Known rows, with every step that occurs:
W F G P: [1.730 0.869 0.736 0.591 1.847 -1.581 3.417 -2.025 1.446 -3.632 -1.892 1.681 0.420 -1.525 0.363 -0.376 0.110 0.350 -0.179 0.144 1.977 -6.300 -1.747]
P G F Q: [0.075 0.831 -1.645 0.728 2.610 0.067 -1.269 -1.022 0.592 1.383 0.271 0.258 -0.010 -0.915 -0.610 -1.662 -0.925 0.018 -0.661 -1.376 0.479 3.079 -0.103]
H Q F W P: [-1.458 -0.544 0.212 -1.179 -1.305 0.076 -3.530 0.629 1.509 0.502 0.016 0.213 -0.660 1.286 -0.369 2.834 0.815 -0.049 0.359 1.102 -0.444 1.470 1.418]
G P Q: [0.254 0.086 1.303 -0.768 2.519 -2.068 -1.340 0.134 0.597 0.265 0.928 -1.331 0.559 0.055 -0.531 -3.675 0.615 -0.508 1.047 0.446 -0.631 -2.994 -1.452]
G F W P N: [2.905 -0.334 0.745 -0.169 -4.264 1.920 -1.388 -0.638 -0.441 1.104 -0.779 1.853 -0.079 0.541 1.408 -0.170 -0.797 -0.484 -0.259 1.647 0.569 0.304 -0.760]
P W F: [1.118 0.123 0.155 0.544 -2.229 2.683 7.854 -0.601 -0.879 -1.586 -1.506 2.621 0.054 -1.480 1.594 0.225 -1.048 2.012 0.248 -1.111 0.033 -4.188 -0.738]
W P: [-0.296 -0.066 0.464 0.560 -0.109 -1.315 -2.003 -0.372 0.274 1.302 -0.261 -1.131 -0.036 0.250 0.470 0.336 -1.686 1.329 -0.710 0.067 2.212 0.509 2.317]
G F W: [1.859 -0.679 0.108 -0.136 -1.087 2.845 -0.365 -0.957 0.366 -0.025 0.579 2.493 0.019 -0.677 0.705 -3.187 -0.006 0.981 -0.119 0.418 -0.300 -0.230 -0.872]
G F W P: [2.504 -0.373 0.059 0.085 -2.020 2.522 -2.694 -1.463 0.175 1.541 -0.701 2.246 -0.047 0.173 0.635 -1.105 -0.773 1.109 -0.533 1.117 1.385 -0.267 -0.049]
W F Q: [1.720 0.895 -1.400 0.909 0.904 -1.009 1.982 -0.063 0.334 -0.584 0.123 -0.877 -0.187 -1.582 3.126 2.472 -1.930 0.790 0.554 -0.494 -1.106 -1.557 -1.032]
F Q: [0.388 -0.098 -0.969 0.593 2.258 -3.401 -1.039 0.741 0.231 0.523 1.184 -2.238 0.071 -0.872 1.584 0.298 -2.098 0.791 0.567 -0.309 -1.538 1.368 0.343]
N P G F Q: [1.141 0.701 -1.412 0.900 2.445 -0.745 -3.452 -0.994 -0.779 3.238 -0.071 -0.089 -0.274 -0.494 -3.620 0.780 0.312 0.560 -1.877 -0.850 1.638 3.304 0.567]
Q F G P: [-0.306 0.460 0.173 -0.546 3.438 -1.904 -0.169 -0.571 2.154 -3.457 -0.497 0.440 0.110 -0.603 -1.204 -0.732 0.620 -1.062 0.510 0.914 0.096 -4.905 -0.170]
P G: [-2.999 -0.003 0.555 0.590 2.446 0.065 0.644 -0.619 0.751 -0.435 0.946 -0.824 -0.023 -0.052 -0.791 -1.978 0.750 1.172 -1.609 -1.628 1.688 2.911 2.265]
F G P: [0.468 -0.144 1.150 0.278 3.207 -3.931 0.354 -1.314 1.518 -2.813 -1.234 0.295 0.720 -0.997 -1.500 -2.505 0.090 0.320 -0.045 0.381 1.965 -4.177 -0.613]
H Q: [-2.258 -0.496 0.928 -0.487 0.376 -3.548 -0.218 0.669 0.730 0.366 0.827 -0.189 -0.057 -0.520 -1.315 -0.162 -0.154 0.912 0.263 -1.109 0.450 2.085 0.917]
N P: [0.191 -0.383 0.546 0.491 0.997 -1.957 -1.591 0.248 -1.183 1.596 0.821 -0.915 -0.221 -0.524 -2.589 0.582 0.637 1.543 -1.620 -0.257 1.564 0.771 1.672]
P W F Q H: [0.860 -0.175 -1.769 1.219 -1.897 2.015 7.124 -0.029 -2.048 -0.050 -1.311 1.356 0.441 -1.427 1.538 2.519 -1.985 1.172 0.987 -1.464 -1.204 -0.096 -1.981]
P N F Q: [-0.773 0.315 0.909 -0.004 -1.474 -1.970 1.626 2.190 -1.025 -0.786 0.527 -3.016 -0.388 0.099 2.696 1.862 -0.580 -1.535 1.858 -0.012 -3.633 1.804 -1.302]
G F: [1.165 0.265 -0.413 0.164 0.247 0.639 0.400 -0.690 0.244 0.572 0.695 1.798 0.054 -1.559 -0.520 -3.093 -1.208 0.488 0.012 -0.640 1.021 -0.408 -0.375]
F W: [-0.125 -1.466 0.914 -0.035 -0.565 1.119 -0.021 -0.043 0.393 -1.093 1.150 -0.190 -0.003 0.188 1.590 -1.573 0.655 1.471 -0.521 0.526 -0.654 0.571 0.672]
H Q F G P N: [-1.073 0.217 1.308 -1.503 0.284 -4.940 0.311 0.813 1.960 -2.788 -0.738 0.482 -0.031 0.103 -2.056 1.342 0.952 -2.811 1.340 1.006 -0.355 -2.431 -1.170]
N P G F W: [0.707 -0.277 0.164 0.364 0.459 2.495 -2.812 -1.568 -0.802 1.936 -0.007 1.588 -0.310 0.317 -3.593 -0.938 2.374 1.131 -2.708 -0.149 2.288 2.831 0.793]
Q F: [-1.669 0.161 -0.546 -0.513 1.276 0.647 0.287 0.994 1.160 -1.455 1.703 -0.527 -0.509 -0.568 0.508 -0.105 -0.026 -0.314 0.299 0.063 -1.347 -0.805 1.685]
N P W F: [1.952 0.083 0.168 0.795 -1.835 1.547 4.820 -0.564 -2.395 0.623 -1.617 2.209 -0.236 -0.978 -1.586 2.345 0.411 2.237 -1.161 -0.639 1.270 -3.302 -0.063]
G P: [-0.803 -0.618 2.153 0.278 2.675 -2.547 -0.198 -0.815 1.036 -0.802 0.500 -1.377 0.644 -1.082 -0.425 -3.034 -0.486 1.346 0.487 0.124 0.937 -1.752 -0.883]

Rows:
[-1.430 -0.760 -1.720 1.039 1.487 -1.847 0.123 1.028 -1.158 1.398 1.561 -2.433 0.537 -0.770 0.687 1.286 -1.907 0.062 0.616 -1.195 -1.270 5.271 -0.441] | F Q H
[2.213 0.481 -0.437 0.557 -1.492 1.418 8.125 -1.132 -0.429 -3.204 -2.910 3.918 0.165 -1.382 0.800 0.516 -0.584 1.109 -0.097 -0.782 0.927 -6.162 -0.660] | P W F G
[-1.716 -0.149 -0.312 -0.299 -0.011 3.490 -3.004 -0.411 1.374 -0.508 0.155 -0.312 -0.648 1.679 0.660 1.664 1.415 0.344 -1.239 1.025 -0.016 1.348 2.537] | Q F W P G
[-1.519 -0.374 -1.144 -0.427 0.096 0.815 0.733 1.652 -1.498 1.531 2.179 -0.864 0.468 0.292 -0.626 -1.540 0.570 -1.393 0.395 -1.110 -1.148 2.856 -0.047] | P Q H
[-1.654 0.173 0.449 -1.133 2.311 -4.082 -0.923 -0.040 2.514 -2.214 -0.698 1.006 -0.010 -0.310 -2.855 0.292 1.025 -1.250 0.963 0.427 0.489 -2.711 -0.392] | H Q F G P
[-2.910 -0.274 0.182 -0.885 -0.287 0.689 -3.711 -0.122 1.653 0.516 -0.187 0.170 -0.679 1.838 -1.319 2.523 1.673 -0.221 -0.640 0.393 0.437 3.228 2.029] | H Q F W P G
[0.123 -1.117 -0.433 -0.300 -2.170 2.528 -2.667 0.441 -1.264 2.190 0.439 -0.429 0.284 2.114 0.671 0.509 0.693 -0.313 -0.381 0.841 -0.319 2.963 0.551] | F W P Q H
[-1.186 -0.579 1.407 0.083 -1.775 2.927 -1.858 -0.098 -0.184 -0.374 -0.559 -0.810 -0.485 1.509 1.547 0.697 1.126 1.542 0.040 0.585 -0.756 1.141 0.654] | N F W P
[-1.954 0.078 2.137 -0.189 -2.531 -0.177 2.996 1.897 -0.857 -1.826 0.819 -1.720 -0.391 0.228 1.917 0.038 0.585 -1.136 1.114 -0.247 -2.009 0.930 -0.553] | P N F
[0.567 0.744 -1.114 -1.204 1.015 0.216 -3.048 1.753 -1.031 1.998 1.633 -1.004 -0.733 0.818 -2.812 1.367 2.139 -1.461 -0.475 0.624 -1.230 -1.272 1.376] | N P Q F
[0.889 -0.081 -2.397 0.801 0.660 0.133 -0.202 0.013 -1.109 2.230 1.026 0.389 0.503 -1.535 -0.483 -0.477 -2.327 -0.421 0.812 -1.149 -0.532 4.037 -1.898] | G F Q H
[-2.546 -0.369 1.321 0.387 -0.631 3.974 -2.007 -0.664 0.033 -0.314 -0.882 -0.800 -0.534 1.887 0.663 0.153 2.145 1.520 -0.954 -0.178 -0.001 2.844 1.269] | N F W P G
[0.651 0.688 -0.370 -0.531 -0.278 -1.028 -3.114 0.601 -0.394 2.473 0.102 -1.260 -0.112 1.285 0.433 -0.149 -0.820 -0.531 -0.167 0.538 0.632 -0.590 1.781] | W P Q
[-2.015 -0.802 0.267 -1.398 -0.679 0.206 -1.412 1.045 1.557 -1.004 1.053 0.459 -0.622 0.526 -0.348 1.192 1.534 -0.124 0.721 0.533 -1.797 1.263 0.632] | H Q F W
[0.478 -1.065 0.832 0.250 -1.495 0.962 -2.559 -0.611 0.264 0.492 -0.331 -0.586 -0.030 1.148 1.684 0.436 -0.245 1.834 -0.947 1.164 0.998 0.520 1.591] | F W P
[-0.975 -0.686 -0.071 -0.777 -0.074 2.627 -0.477 0.685 1.208 -2.049 1.506 0.046 -0.509 0.437 1.569 0.251 1.213 0.269 0.116 0.992 -2.277 -0.771 0.965] | Q F W
[0.130 -0.029 1.606 0.282 -2.835 -2.598 -0.463 0.822 -0.461 0.722 -0.496 -1.452 -0.065 0.751 1.691 1.706 -1.703 -0.501 -0.226 0.870 1.366 0.723 1.451] | W P N
[2.355 0.508 -1.788 0.307 1.333 -1.260 -1.284 -0.228 0.311 1.530 0.612 0.527 0.079 -1.532 0.602 -1.384 -2.558 0.147 0.867 -0.341 -0.719 0.603 -1.275] | G F Q
[-1.624 0.067 0.125 0.841 -2.995 -0.902 -0.373 1.604 -1.980 1.694 -0.633 -3.020 -0.002 1.190 1.434 4.106 -1.523 -1.745 1.158 0.018 -1.232 4.918 -0.561] | W P N F Q H
[1.597 1.001 -0.476 0.592 0.343 -0.578 4.298 -1.079 0.841 -3.398 -1.343 2.025 -0.026 -1.374 1.145 0.805 -0.130 0.249 -0.743 -0.435 1.518 -4.496 -0.072] | W F G
[-0.168 0.766 -0.367 0.759 0.659 0.937 -2.618 -1.933 0.518 2.351 -0.999 0.918 -0.070 0.184 -1.364 -0.939 -1.053 0.529 -1.751 -0.704 3.723 2.154 1.911] | W P G F
[0.288 0.091 -0.970 -1.876 -0.126 3.042 -1.606 1.771 0.378 -0.632 2.049 -0.342 -0.547 1.401 1.266 -0.547 2.086 -1.769 0.747 1.315 -3.680 -1.708 0.333] | P Q F W
[2.620 1.362 -0.002 -0.208 1.624 -1.275 2.470 -1.332 1.199 -2.593 -1.457 1.473 0.348 -0.817 0.119 -1.001 0.793 -0.995 0.322 0.455 0.717 -7.530 -2.275] | W F G P Q
[2.079 -0.405 -1.265 -0.395 -2.691 4.196 -2.609 -0.514 -1.357 3.138 0.038 2.097 0.321 1.083 -0.398 -1.083 0.046 -0.971 -0.135 0.745 0.303 2.046 -1.107] | G F W P Q H
[1.192 -0.351 1.101 0.173 1.504 -2.329 3.786 -1.398 0.655 -2.881 -2.677 2.108 0.903 -0.835 -1.818 -2.600 -0.151 0.815 0.394 0.023 1.736 -5.784 -1.209] | F G P W
[-0.420 0.626 0.376 -1.525 2.876 -0.552 -1.738 0.568 1.233 -0.453 1.491 -1.242 0.129 0.190 -0.717 -2.408 0.989 -1.577 1.555 0.997 -1.792 -4.050 -1.008] | G P Q F
[-0.094 0.629 0.732 0.312 -2.363 -1.946 -1.111 1.408 -0.839 1.024 -1.036 -3.049 -0.409 1.150 2.307 3.631 -1.659 -1.119 1.133 0.736 -1.369 1.780 -0.006] | W P N F Q
[1.426 -0.510 0.106 -0.726 -1.545 1.629 -3.324 0.219 -0.188 1.649 0.116 -0.559 -0.113 2.005 1.449 0.041 0.594 0.111 -0.435 1.580 -0.449 -0.327 1.010] | F W P Q
[-0.710 -0.025 -1.049 -0.042 -0.759 0.345 -1.925 0.902 -1.609 3.190 0.501 -1.065 0.345 1.342 -0.571 0.598 -0.698 -1.215 -0.210 -0.279 0.928 2.928 1.212] | W P Q H
[-1.404 0.225 -2.216 1.130 2.229 1.149 -0.487 -0.857 -0.499 2.075 0.751 0.160 0.397 -0.807 -1.374 -0.974 -0.743 -0.500 -0.718 -1.997 0.829 6.256 -0.760] | P G F Q H
[0.859 -0.698 0.426 0.467 -0.961 -0.352 2.049 0.009 -2.283 1.484 -0.834 0.991 -0.029 -0.481 -2.898 0.646 0.282 2.262 -1.025 -0.543 1.201 -0.876 0.964] | N P W
[-1.751 -0.622 0.115 -0.336 -2.575 4.927 -1.572 0.817 -1.849 1.190 0.098 -0.957 -0.167 2.331 0.743 0.628 2.096 -0.555 0.493 0.191 -1.846 3.248 -0.401] | N F W P Q H
[-0.699 0.420 1.580 -0.312 -2.067 -1.361 3.589 1.383 -0.355 -3.435 -0.758 -0.352 -0.242 0.260 0.868 0.302 0.939 -1.948 0.681 0.052 -1.111 -0.990 -0.580] | P N F G
[1.262 0.522 0.480 -0.852 3.142 -3.387 -0.494 -0.582 1.136 -1.743 -0.769 0.149 0.661 -0.026 -1.669 -3.192 0.797 -1.442 0.458 0.687 0.580 -5.237 -1.226] | F G P Q
[-2.143 -0.219 0.229 0.375 -2.332 -0.712 2.683 2.445 -2.135 -0.273 0.914 -2.895 0.010 0.198 1.887 2.149 -0.368 -1.996 1.734 -0.711 -3.390 4.842 -1.985] | P N F Q H
[-1.113 0.528 -0.203 0.429 1.705 1.705 0.142 -1.481 0.607 0.475 0.515 1.508 -0.023 -0.885 -1.375 -3.363 0.061 0.346 -1.363 -1.567 2.121 2.151 0.746] | P G F
[0.123 0.252 -1.985 1.398 0.260 0.201 3.259 0.106 -0.901 0.018 0.471 -0.969 0.251 -1.432 2.364 3.060 -1.712 0.345 0.486 -1.224 -1.027 1.810 -1.620] | W F Q H
[1.237 0.787 -0.511 0.122 0.849 -0.169 3.571 -1.002 -0.033 -1.924 -1.185 1.554 0.765 -0.735 -0.628 -0.199 0.970 -1.574 0.237 -0.252 0.857 -4.389 -2.814] | W F G P Q H
